What can hang from each mark
U: R T
H: R T
Q: R T
M: T
R: Q
G: R T
T: G H Q U

Each row was made from one small tree. The marks that hang from a mark follow it in brackets, in alphabetical order. Every link used is in the known rows. Write each row's tree.
Known rows
G[R T[H Q U]]: [ 40  -5  22  14  12   9   5  11   9  29   5 -21  18   1 -14  33  22   4]
H[T]: [ 19 -25  -6  -3  21 -13  10   3  11   1 -12  -5 -27  15  15  17 -10 -18]
M[T[H Q U]]: [-11 -12  13 -10  11   4  24 -16  11  26  -4   1   8   9   4   5  -2 -11]
G[R T[Q U]]: [ 48  -8  16  24  19   0   7  19  13  18  14 -20  18   6 -17  21  33   1]
M[T]: [  7 -24   2   1  22  -5  17  -8  13   8  -6  -8 -16   4   3  -1  -8 -25]
G[R[Q[T[U]]]]: [ 30  -5   5  18  12 -12  15   7   6  21   9 -12  21   5 -21  12   9 -15]
T[G H Q]: [ 19  -1   3  -5 -41  24  25  -4   5  24 -31 -15   4   8   8  14   0 -16]
Q[R T[G]]: [ 17  -5  31  22 -13  22  21  14  22  39   3  -6  34  -6  -1  -6 -11 -16]
T[G H[R] Q]: [ 21  -5   5 -21 -52  19  15   0   0  35 -23  -3  -6  14   9  14  10 -10]
U[R T]: [-10   5   9 -43   1   4  22 -13  -4   8   1 -15 -11 -26   5  -6  14 -29]
R[Q[T[G H]]]: [ 16   1  -8   4 -15   3  31  -2   9  29 -21 -10   6   8  -4  11 -20 -26]
H[R[Q]]: [ 19 -10 -11 -16 -16 -19   6   9  -5  16  -8 -10 -22  16  -3  12   4 -20]
G[T]: [ 39 -11   2  16  20   1   7  13  17   5  -7 -27 -14   0   4  24  -2 -17]
T[H U]: [ -4   4  18 -11  -2   8  12 -12   4  13  -7 -11  11  -2  10  38 -13  -9]
T[G]: [ 30  -7   0   5 -24  12  20   1   6   2 -20 -13  -5   4   5  13  -4 -24]
T[H[R] Q U]: [ -2   3  16 -25 -22   4   9  -3   4  33   1   2  11  13   9  24  14   2]
H[R[Q] T]: [ 19 -27 -17 -23   2 -30   6   9  -4  17 -10   6 -40  30   4  12  -2 -16]
R[Q[T[G U]]]: [ 16   5  -6   9  -8  -6  35   1  12  21  -6  -1  20  12  -8   5  -8 -23]
U[T[H]]: [  3   4   6 -30   1  10  20 -16   3  13 -14 -11  -5 -12  10  12  -4 -21]
T[G H[R] U]: [  9   1  20 -26 -42  16  13  -9  -3  26  -9   9   5   7   7  34  -4  -5]
Q[T[G H]]: [ 18  -1  12   5 -13  21  23  -7  24  33 -10  -2  12  -3  11  16 -19 -20]

Which tree is each row?
[ 38  -5  11  12  14  -2   7  10  -4  24  -3 -25   8   2 -25  40   4  -4] : G[R[Q] T[H U]]
[ 29 -27  -8 -21 -22  -8  12  10   6  23 -10  16 -28  32  12   2  16  -9] : H[R T[G Q]]
[ -8 -14  15 -16  -2   7  29 -15   2  13   0   5  -1  -4  -2  -3  -1 -23] : M[T[G U[R]]]
[-25 -10  19 -25   7   6  25 -18   4  29   0  -3   3  -3   3   1   2 -14] : M[T[H Q U[R]]]
[-11  10  14 -29 -39  15  29 -14 -16  21 -19 -10   7  -8  -3  26 -11 -19] : T[G H U[R[Q]]]
[22 -2 15 -8 -1  5  7  9 13 32  1 -9  2  9  4 30 13  2] : G[T[H[R] Q U]]
[ 13  -3  -2 -11  -6 -18  13   7   8  29   9   6   0  16  -3   9   4 -14] : H[R[Q[T[U]]]]
[ -3 -11  12 -10 -11  15  33 -16   8  27 -12   7  10  11   1   2  -1 -12] : M[T[G H Q U]]
[ 39 -28  -1   4   2  -2  12   5   4   6 -13  -1 -19  16   1  16   1 -16] : H[T[G[R]]]
[ -4   1   0 -13   1  -7  22   0   2  20  -2 -22  -6 -11  -3   0  -4 -32] : U[R[Q[T]]]
[-17 -10  13 -26 -12   9  32 -21  -8  25 -14   1  -3  -3  -6   7 -14 -22] : M[T[G H U[R[Q]]]]
[ 33  -3  17   9 -18   9  17   0   1   7   2  -3  22   3 -12  22  14  -9] : T[G[R] U]
[-12   8  -5 -44  -3  -7  30 -10 -14   9  -8 -18 -13 -19  -6 -10  10 -34] : U[R[Q] T]
[  7   5  18 -10 -30  21  23 -13   1  15 -17  -2  15   1   7  34 -13 -11] : T[G H U]
[ 10  -6   6 -21 -25   6   4   1   4  33 -12 -11  -9  11  11  18   9  -7] : T[H[R] Q]
[ -3 -14  16 -11  -4  14  27 -20   6  21 -12   7   3   4   2  13 -15 -16] : M[T[G H U]]
[  6 -14   6   0  -4   5  35  -9  12  17  -4   9  12  15  -2 -10  10 -16] : M[T[G Q U]]
